Each row was made from one walk, in order. Every step used is in the known rows, and no mark comes twice. Write each row's walk.
(in the rows, 128 means zero)
Known rows:
bugoku-zupi-sogo-gugobeb: [142 185 124 100 124 123 111 125 136 112 134 111  85  81 106  85 153 148
 117 125 133  78  93 122 109 103 128 125 113 156 170 138 132 164 149 134
 100 162 137 146 201 114 120]
nakip-bugoku-malifem-sogo-tigedi: [117 115 150 126  82 128 164  72  87 139 100  97 176 131 106 110 124 144
 209 147 109  85 133 107 134 104 140 119 170 193 132 138 161 163 217 124
 143  53 101 109 119 139 130]
zupi-sogo-malifem-bugoku: [ 95 197 100 108 147 107  99 168 144 169 108 154  55 159 145 124 103 134
 143 140  92  86 125  98  97 143 129 146  87 116 178  99 141  73 124 162
 160  69 162 129 147 171 114]
vabet-zotu-bugoku: [ 81 125  78 130 151  83 159  87 120 132  94 111 125 148 184 149  83  76
 130 138 172 138 120 132 131 131 119 176  70 180  82 132  93  93 156 123
 137 175 141 118 107 114 149]
lebab-bugoku-zupi-sogo-fere: [125  86  47  87 160 175  90 180 181 118 125 149  59  96 113  89 219 171
 106 101 148 113 112 110 134 137 118 104 130  74 201 103 125 227 162 132
  75 134 147 149 161 111 166]
bugoku-zupi-sogo-gugobeb-vuzip-degen: [165 160 134  82  88 173  89 147 126 140 152 115  71  63  76  96 206 108
 109 126 131  88  91 175 125 107 153 101 154 157 128 118 141 175 156 159
 147 190  93 131 209 145 139]
degen-vuzip-gugobeb-sogo-zupi: [159 107 164 146 157 145 107 125 135 144 172 114 209 137  90 175 171 147
 136  99 120 155  69 140 114 158  90 116 140  83 103 129 103  97  87 102
 133 145 133 173 118 155 128]
gugobeb-sogo-fere: [136  71 109 103 155 164 160 165 187 134 138 149 145 187 143 141 198 137
  97  59 157 101 125 130 128 123 149 114 127  52 136  81  90 116 127 122
 115 117 153 137 116 124 170]
nakip-bugoku-zupi-sogo-gugobeb: [166 207 133 102  93 150 121 106 129 126 146  94 110 104 103  75 130 144
 143  98 115  84 116 115 104 101 116 101 131 131 139 111 125 171 182 162
 107 137  98 143 195  93 114]
tigedi-sogo-zupi-bugoku-zotu: [170 137 154 114 173  93 150 177 101 141 138 137 115  50 199 119  87 109
 112 107 141 120 149 157 112 141 108 125 149 157  60 180 181  76 112  99
 102 138 110  86 116  96 118]
vuzip-degen: [137 128 104 105 108 136 154 122 122 135 149 136 136 128 114 126 149  57
 123 109 145 140 205 149 133 118 133 102 115 113  95 116 100  77 172 136
 153 139  83 109  89 135 110]
malifem-bugoku: [112 183 102 122 150  96 131 122 140 126 119 119 120 179 149 126 103 114
 132 133 126 124 187 137 129 145 122 113 106 124 123 102 132  96 116 131
 166 134 144 128 109 172 135]
vuzip-gugobeb-sogo-malifem-bugoku-zotu: [186  94 169 164 117 149 106 193 119 174 156 156 166 180 117  57 112 182
  94  86 126 154 135 106 145 153  90  78 148 132 131  97 147  69 108 171
 135  71 132  87 118 124 120]
nakip-bugoku-zupi: [142 179 123 140  93 150 104 102 105 116 151  87 143 132 127 107 111 144
 137 102 126 131 185 110 146 117  97  77 134 112 111 128 106 165 169 163
 110 141  77 125 122  71 125]
vofo-vuzip-gugobeb-sogo-zupi-bugoku: [171 121 193 145 177 140 111 148  96 182 171 141 203  75  95 138 167  79
  94 126 107 165  48 161  88 106 164 133 111  56  69 123 118 111 122  93
 123 143 124 163  98 100 132]
lebab-bugoku-malifem-sogo: [156  48 122 122 108 108 159 104 144 110 107 133 123  98  74  99 157 117
 137 162 154 125 147 109 141 150 113  94 178 163 172 122 169 236 166  96
 134 101 150 139  84 153 145]
vuzip-gugobeb-sogo-tigedi: [121  73 146 105 128 161 125 127 103 147 136 127 195 160 115 110 157 117
 137 111 145 139 105 110 121 115 155 124 131 130 126 107 116  96 148 129
 108  88 138 104 124  90 129]
vabet-zotu-bugoku-zupi-sogo-fere: [ 89 120  34 125 183 151 108 151 134 141 100 124  82 109 180 102 162 170
 128 115 136 120  55 122 136 105 122 172  67 146 133 136 100 150 174 132
 100 168 140 123 179 146 186]
gugobeb-sogo: [134 102 138 113 127 139 141 126 150 128 142 124 133 181 125 134 144  98
  97  97 153 116 155 102 123 126 138 107 119 100 131  83 115 124 112 146
 125 136 154 138  86 112 144]
sogo-malifem-bugoku-nakip: [ 91 165 105 140 113  95 127 178 133 146 112 135  81 172 149 104  76 171
 124 138 132  97 173 119 156 158 107 131 146 157 161 110 127  98 104 165
 163  76 145 116 148 152 114]
vofo-vuzip: [ 84 151 126 125 143 109 116  87 119 115 135 111 141 139 151 172 153 103
 103 138 122 120 136 154 125  97 162 140  90  88 130 132  93 145 119 110
 132 160 140 138 101  90 111]
vofo-vuzip-gugobeb-sogo: [134  89 164 149 136 164 103 112 110 146 169 114 192 156 106 123 184  94
  88 110 106 161 100 129 116  93 170 114 110  68 111  92 100 142 109 118
 123 142 134 140  89  85 125]
zotu-bugoku-malifem-sogo-gugobeb: [168 109 155 141  99  66 197  92 140 128  80 120 136  94 122  90 104 121
 152 155 161 116 106 165 120 113 114 143 123 215 126 161 155 145 145  90
 129 142 160 118 187 178 159]
zotu-bugoku-zupi: [123 155  99 158 120 104  96 130 114 120  98 101 106 104 157 101  92 141
 120 135 171 168 166 140 148 121  88 120  73 135 139 151 115 145 123 143
  82 199 128  99 162 106 161]
tigedi-sogo-malifem-bugoku: [ 98 172 135 107 158  95 144 166 145 160 107 133  87 185 192 156  64 116
 153 139  95 107 158 111 113 139 128 169 119 122 100 116 149   8  87 136
 163  40 159  76 147 114 110]
gugobeb-sogo-degen-vuzip: [126 105 153 157 133 175 110 112 156  94 141 155 153 204  85 206 114 167
 125 123 123 159 116 106 137 154 139 163 124  54 167 103 116 136  81 150
 124 140 141 174 100 145 129]
nakip-bugoku-malifem: [143 119 130 135  90 131 155  90 141 131 154 121 170 130 152  99 118 126
 159  91 141 103 173 136 109 111 129 104 145 120 113  96 135 143 187 142
 150 137 100 143  84 131 111]
bugoku-malifem-sogo-degen-vuzip: [128  93 148 189 118 146 132  83 125  78 108 151 156 119  72 171 119 205
 173 182  84 147 106 118 154 147 128 152 160 139 178 171 163 191 120 104
 143 122 123 168 102 214 114]
degen-vuzip-gugobeb: [111 128 123 148 135 142 121  98 123  80 154 106 177 125 138 144 154 130
 141 109 106 187 142 147 122 130 114 113 124 123 116 145  96 142  97 119
 130 171  99 146 106 130 118]
tigedi-sogo-gugobeb: [128 144 155  76 137  94 192 115 163 111 134 111 112 141 181 156 106  78
 129 110 138  86 135 149  99 104 143 161 140 153  76 136 131  59 113  95
 123 110 142 108 172  72 105]
lebab-bugoku-zupi: [138 108 102 116 123 135  96 128 142 103 133 119 101 104  91 114 144 135
 100 138 176 149 164 112 159 157  94  93 142 109 173 122 121 210 148 135
  85 151 134 136 123  62 136]
tigedi-sogo-zupi: [113 152 129  84 165  80 148 139 130 147 129 116 119 111 191 185 111  92
 143 121 128  85 125 141 111 138 110 153 138 121  59 155 134  27 110  78
 131  98 143 109 137 103  93]
zupi-bugoku-malifem-sogo-gugobeb: [193 117 182 133 125  90 209 114 132 109 113 146 143  54  89  91 128 107
 130 152 127 111  95 159 102 100 162 129 156 210 120 155 177 178 171  92
 135 126 127 141 135 168 146]
bugoku-zupi: [124 156 110 134 122 128  94 119 112  96 136 110 115 104 131 115 136 158
 107 132 140 128 161 122 160 116 109 101 114 131 150 146 113 156 131 136
  95 174 118 124 131  99 128]
malifem-sogo: [121 137 114 124 119 105 158 104 104 111  98 106 113 127 111 129 135 101
 127 152 104 121 167 104 150 133 112  94 144 168 121 159 127 160 131 103
 126 110 126 112  99 144 137]
vuzip-gugobeb-sogo-zupi: [166  97 152 120 142 128 121 150 124 180 168 134 191 123 101 127 165 106
 115  97 149 126  84 128 114 150  94  96 144  94  77 119 105  65 132  97
 119 115 132 148 116 123 112]
sogo-zupi-bugoku: [146 170 128 109 167  78 140 143 128 152 131 150 129  59 141 160 110  85
 118 131 149 119 121 167  99 141 124 132 108 115  87 162 126  83 153  97
 121 145 119 149 106 126 125]
zupi-bugoku-malifem-sogo-tigedi: [129 102 153 129 138 110 172 115  89 121  79 139 146  57 110 102 124 127
 173 177 117 120 107 134 120 101 179 149 142 211 158 162 187 177 186 105
 133  96 125 110 115 168 164]
vofo-vuzip-degen: [115 134 128 129 109 145 128  91 104 139 153 127 153 127 115 157 171  58
 111 127 121 135 170 171 134  91 167 128  99  82 102 122  91 103 153 124
 163 149  92 114  92 111 102]
nakip-bugoku: [124 170 115 113 100 125 155  88 126 128 140 101 145 157 152 131 110  91
 144  88 129 120 195 117 119 128 117  91 132 105  92 107 101 128 169 152
 133 125  88 127  91  88 111]
vuzip-gugobeb-sogo: [160  77 143 133 126 155 130 137 125 133 168 129 178 155 113  94 161  97
 105  91 134 156 136 105 117 123 127  82 129 106 102  89 109 119 115 130
 123 127 125 126  85 108 127]

Which walk is each row?
[119 191 130 150 134 111  82 155 124 145 117 131  99 149 127 120  90 190
 129 153 117 120 134 117 156 144 101 130 107 120 158 136 130  79 127 164
 137  93 144 103 173 120 121] => sogo-malifem-bugoku-zupi
[ 65 151  84  68 140 122 106 117 108 136  96 122  92 123 158 132 137 120
 159 142 120  71 116 106 101 108 162 160  91 154 181 130 136 119 166 138
 115 106 149 121 146 126 119] => zupi-sogo-tigedi
[125 201 116 152 143 117  91 134 116 114 124 107 120 145 121 100 108 169
 126 144 119 136 171 123 154 135 100  96 109 126 146 123 139 133 116 144
 142 151 140 120 142 158 142] => malifem-bugoku-zupi
[128  73 168 161 130 192  81 115 106 142 160 163 197 161  76 145 148 129
 102 136 103 171  71 117 131 109 172 142 121  30 115 107 103 121 115 116
 114 114 122 149  93  94  93] => vofo-vuzip-gugobeb-sogo-degen
[125 115 130 176 121 164 115  95  89  75 113 136 174 120  67 156 126 165
 170 173  55 204 108 105 161 154 108 118 159 124 125 186 124 162 101  95
 119  99  84 142 110 171 113] => malifem-sogo-degen-vuzip-gugobeb
[135  88 173 148 119 171 113 139 144 134 165 137 173 171 109 162 139 153
 125  96 110 171  82 107 122 133 125 138 128  91 141 109  93 101  86 160
 122 104 127 141 126  98 123] => degen-vuzip-gugobeb-sogo-malifem
[118 170  86 126 137 143  68 141 114 111 130 117  69  87 125  85 155 153
 113 127 114 112 141  95 125 111 122 108  95 134 181 130 132 182 130 151
  99 168 134 134 137 127 127] => bugoku-zupi-sogo
[125 149 152  70 118 102 141 103 160 114 132 110 111 127 139 162 159  95
  98 119 162  82  92 191 124 121 153 122 167 154 104 128 120 145 116 108
 141 179 134 143 172 101 136] => sogo-gugobeb-vuzip
[160 147 121 134  80 135 141 108 106 115 154 103 149 141 158  88 103 138
 112  60 143 122 219 119 147 130  88  59 156 140 106 123 126 155 172 163
 105 146  72 105  80  80 111] => nakip-bugoku-zotu
[153 119 155 145 132 144 119 171 135 180 145 151 165 194 108  97 118 134
 124 116 110 147 110  98 115 146 124 115 123  93 113  71 121  42 107 160
 157  54 146 112 127 131 121] => vuzip-gugobeb-sogo-malifem-bugoku
[113  76  99 165 135  83 176  77 103 141  83 114 139 112 137 107 101 114
 158 175 141 134  86 121 145 117 118 166 106 240 101 156 149 154 177 101
 154 142 146 117  99 189 162] => vabet-zotu-bugoku-malifem-sogo
[153  74 141 149 123 181 109 139 125 137 158 175 183 161  88 118 125 128
 117 122 126 169 108  98 130 138 137 120 138  61 109 102 114  94 124 128
 107 102 113 135  94 114 100] => vuzip-gugobeb-sogo-degen
[133  95 148 118 112 128 133 149 158 160 135 153 115 183 119 157 122 120
 100 102 154 102 112  93 125 133 137 141 122  92 148  88 100  80 117 160
 118  78 161 123 120  79 120] => gugobeb-sogo-malifem
[ 93 133  77 145  99  96 140 148 122 118  95 103  79 127 186  86  78 121
 110 125 188 145 204 144 153 130  95 129 104 175 140 129 111 152  93 140
 106 181 126 112 141 138 153] => zotu-bugoku-nakip
[100 172  85 141 121 109 132 161 125 107 120 104 105 171 152  83  98 145
 119 133 137 112 213 127 151 149 106 101 140 170 152 101 137 141  96 143
 170 136 139 130 119 189 130] => malifem-bugoku-nakip
[138 163 145  95 187  87 160 164 124 153 123 135 113  62 185 168  94  62
 136 131 120 115 126 153  88 127 135 159 121 116  49 158 154  47 119  93
 124 121 122 115 125 108 123] => tigedi-sogo-zupi-bugoku
[134 162 111 123 139  89 143 175 114 135 135 132 102  53 143 116 105 112
 108 134 166 107 139 158 134 147 123 126 147 152 110 160 130 132 129 108
 126 155 107 158 119 142 125] => sogo-zupi-bugoku-nakip
[138  50 135 167 111 148 127  91 152  72 104 164 140 121  34 171 124 183
 162 191 118 170 109 105 162 179 117 145 184 113 203 145 171 244 132 104
 129 108 139 177  97 190 130] => lebab-bugoku-malifem-sogo-degen-vuzip
[123 132 138 149 105 132 129 194 148 161 130 139 101 216 118  99  99 167
 101 116 149  99 156  90 155 154 117 129 147 137 171  61 134 106  83 182
 165  67 173 128 135 156 136] => gugobeb-sogo-malifem-bugoku-nakip
[144 162 112 148 129 105 121 139 117 113 131 119 127 157 163  84  98 170
 101  99 141 127 210 141 153 147  94  78 126 157 141 123 158 120 119 141
 145 145 136 106 100 162 134] => malifem-bugoku-zotu
[ 80 160 122 124 129 105 147 194 131 147 112 123  62 178 196 117  63 145
 141 137 108  97 180 105 142 141 117 163 160 165 118 110 158  60  68 150
 168  51 152  78 161 132 107] => tigedi-sogo-malifem-bugoku-nakip
[128  50 134 134 161 189 119 150 149 152 168 145 206 161 128 129 238 133
  89  70 105 145  73 153 121  83 174 121 120  26 104  95  78 133 118 100
 109 116 135 140 118  98 148] => vofo-vuzip-gugobeb-sogo-fere
[102 180 123 122 133  88 124 144 141 155 113 147 107 178 149 153  86 140
 131 141 120 105 146 120 126 148 125 139 107 118 140 119 122  49 116 152
 163  66 158 112 139 135 108] => sogo-malifem-bugoku
[132  88 119 166 110  83 165 107 119 127  78 115 126  93 141  86 107 121
 154 159 144 145 153 139 132 123 103 123 111 192 133 148 162 170 129 105
 131 144 146 108 126 197 168] => zotu-bugoku-malifem-sogo
[128  78 178 145 120 158  91 132 119 175 161 145 177 161 103 145 162 118
  93 115 108 148  58 117 122  99 166 144 114  59 119 106  90  94 117 136
 118  84 137 123 117  51 105] => vofo-vuzip-gugobeb-sogo-malifem
[107  85  78 101  96 120 137 146 151  99 129 120  79 129 121  98 130 108
  91 128 191 128 202 115 160 162 101 102 177 145 168 104 122 219 130 132
 112 137 135 144  98 104 126] => lebab-bugoku-nakip
[118 170  72 143 132 123  72 149 112 131  94 105  53  82 157  71 111 143
 127 140 141 147 146 118 124 115 102 128  54 135 172 134 135 175 117 156
  88 196 140 117 179 144 166] => zotu-bugoku-zupi-sogo
[100 126 132 142 137 133  97  95  97 121 154 114 182 112 142 123 167  97
 103 127  96 158 123 159 120  87 160 117 104  90  96 141  90 136 131  99
 120 149 106 123 101  83  99] => vofo-vuzip-gugobeb
[112 167 105 121 122 142  63 158 120 144 127 144  48  88 125 109 133 174
 124 137 112  94  96  85 127 121 125 138 101 123 198 142 117 138 138 169
  95 113 131 118 166  95 109] => bugoku-zupi-sogo-malifem
[143  84 154 159 134 177 118 119 136 100 170 113 193 167 108 132 160 130
 119  91 113 188 123 119 119 132 119 102 131  96 124  99 105 150  75 136
 126 162 126 155  95 134 148] => degen-vuzip-gugobeb-sogo
[140  66 145 200 111 169 120  99 104  81 125 159 201  92  68 127 143 201
 180 171  64 187  83 125 147 133 118 131 171 137 143 178 160 182 127  93
 136 116  91 154 104 213 104] => bugoku-malifem-sogo-degen-vuzip-gugobeb
[154 129 159  68  87 137 158 113 150 143 151 126 127 113 102 158 181  51
 109 107 167  98 122 206 132 120 160 108 170 147  71 119 113 108 155 133
 170 173  91 124 167 125 126] => sogo-gugobeb-vuzip-degen
[103 143  77 113 135 145  99 131 130 119 113 177  80 122 125 142 111 128
 131 145 113 109 120  93 114 135 147 154 102  87 169 125 130 124 137 134
 115 117 126 151 117 148  90] => zupi-sogo-degen
[122  94 136 204 113 125 133  90 120  91  71 147 140 117 105 162  74 194
 187 185 114 184 109 132 146 148 107 177 114 143 170 171 163 180 101 107
 129 151 133 151 138 230 153] => zotu-bugoku-malifem-sogo-degen-vuzip
[ 99 120 118 108 145 130 134 131 132 108 113 158 108 150 174 177  73 111
 143 142 112 128 152 107 129 133 143 176 134  91  91 143 142  61 109 107
 119  87 118 102 113  94  86] => tigedi-sogo-degen
[ 85 136 119  95 126 102 148  89  84 122  75 100 136 131 114 155 136 123
 169 170 111 105 134 103 154 121 135 133 144 199 151 168 138 139 160 108
 114  60 137  94 130 126 141] => malifem-sogo-tigedi
[156 116 143 150  82 127 172  83 112 127 122 103 162 126 105  86 131 124
 172 125 101 110 167 106 131 117 110  84 170 169 111 123 156 185 186 127
 151  96 101 127  85 163 130] => nakip-bugoku-malifem-sogo
[103 110 134 146 157 170 119 121 119  79 146 143 163 137 155 178 100 142
 168 139  65 195 122 130 122 131 135 170 142  86  82 161 130  80  71 107
 118 113  89 120 124 112  83] => tigedi-sogo-degen-vuzip-gugobeb
[161 172 140 122 156  77 162 137  94 147  96 125 117  50  92 147 118  85
 133 170 104 124 111 134 125 150 115 103 140 159  88 184 144 127 143  76
 122 106 115 138 107 154 149] => malifem-sogo-zupi-bugoku
[140  95 135 135 118 158 117 134 147 130 130 180 136 186  91 161 113 130
 112 124 150 131 126  90 137 147 148 139 127  60 141  95 119  97 119 140
 117 107 140 147  96 117 115] => gugobeb-sogo-degen
[ 88 134 130 133 151 150 131 110 145  68 121 138 120 163 163 221  80 147
 161 147  90 154 133 123 123 145 144 193 127  85 113 152 137  91  68 115
 124 117 120 130 126 122 101] => tigedi-sogo-degen-vuzip
[147 120 176  50 112 140 179 124 147 139 149 110 108 119 147 167 165  32
 133 115 135  98 128 198 114 108 172 138 179 150  29 119 143  75 124 117
 178 139 102  87 176 104 122] => tigedi-sogo-gugobeb-vuzip-degen
[ 84 149  72 141 141 117  88 134 106 165  92 130  56 102 157 116  84 155
 135 157 135 118  46  90 136 118 112 199  58 182 149 147 109 114 166 170
 109 138 144 108 181  97 141] => vabet-zotu-bugoku-zupi-sogo-malifem
[118 154 128  51 130 124 117 121 158 127 129 114  65 102 142 137 177  87
 106 119 137  62  64 158  96 117 163 128 149 157 138 112 137 175 118 129
 140 179 147 160 184 139 144] => zupi-sogo-gugobeb-vuzip
[138 174 129  95 120 125  81 135 140 141  98  89  47  69 143 100 139 135
 107 143 156 108  67 173 118 112 125 136 107 170 148 133 148 205 103 151
 102 226 146 130 249 131 188] => zotu-bugoku-zupi-sogo-gugobeb-vuzip
[ 94 143 117 148 136 144 111  94 145  69 124 153 139 159 120 214  98 171
 145 148 111 157 134 133 141 151 132 168 120  74 159 149 112 125 101 125
 122 154 114 164 114 144 104] => sogo-degen-vuzip
[136 169 136  79 124 145  77 131 141 118 134 100  56  75 112 111 188 147
 103 131 130  71  53 153 121 106 148 118 152 165 157 128 143 219 120 141
 117 198 136 145 210 121 147] => bugoku-zupi-sogo-gugobeb-vuzip
[126  94 113 152 123  87 147 113 149 129 109 136 126 106 186 102  93 124
 138 123 187 142 156 162 115 113 115 149  77 142 143 121 143 121 135 123
 125 186 144 124 131 162 149] => zotu-bugoku-malifem
[167 105 166 124 101  92 194  86 144 112 116 130 152 100  91 106 153 136
 140 147 128  77  99 143 123 109 132 121 164 207 138 160 156 159 162  83
 138 112 146 137 146 170 128] => bugoku-malifem-sogo-gugobeb
[ 97 128 129  92 131 107 148 146 145 147 123 139  82 147 201 170  95 100
 138 121 117  98 141 112 110 122 142 172 125 120 103 140 122  34 100 132
 120  60 139  77 136  50  91] => tigedi-sogo-malifem
[181 118 180 154 175 151 124 154 123 137 166 133 200  88  88 160 147 120
 122 108 114 193  68 154  91 145 121 125 127  89  92 134 123 121  94 112
 125 161 113 176 105 148 153] => degen-vuzip-gugobeb-sogo-zupi-bugoku
[121 137 100 135 129 119 156 171 115  97 130 134  88  85 154  79 105 102
  92 128 155 139 193 136 135 121 145 114 141 165 134 132 134 188 116 144
 123 168 104 133  92 130 146] => zupi-bugoku-nakip
[142 125 173 168 146 159 109 154 142 144 149 132 181 211  95 148 118 171
 143 114  86 174 103 111 121 156 115 131 123  92 140  87 118  80  66 168
 166  84 150 140 135 160 140] => degen-vuzip-gugobeb-sogo-malifem-bugoku
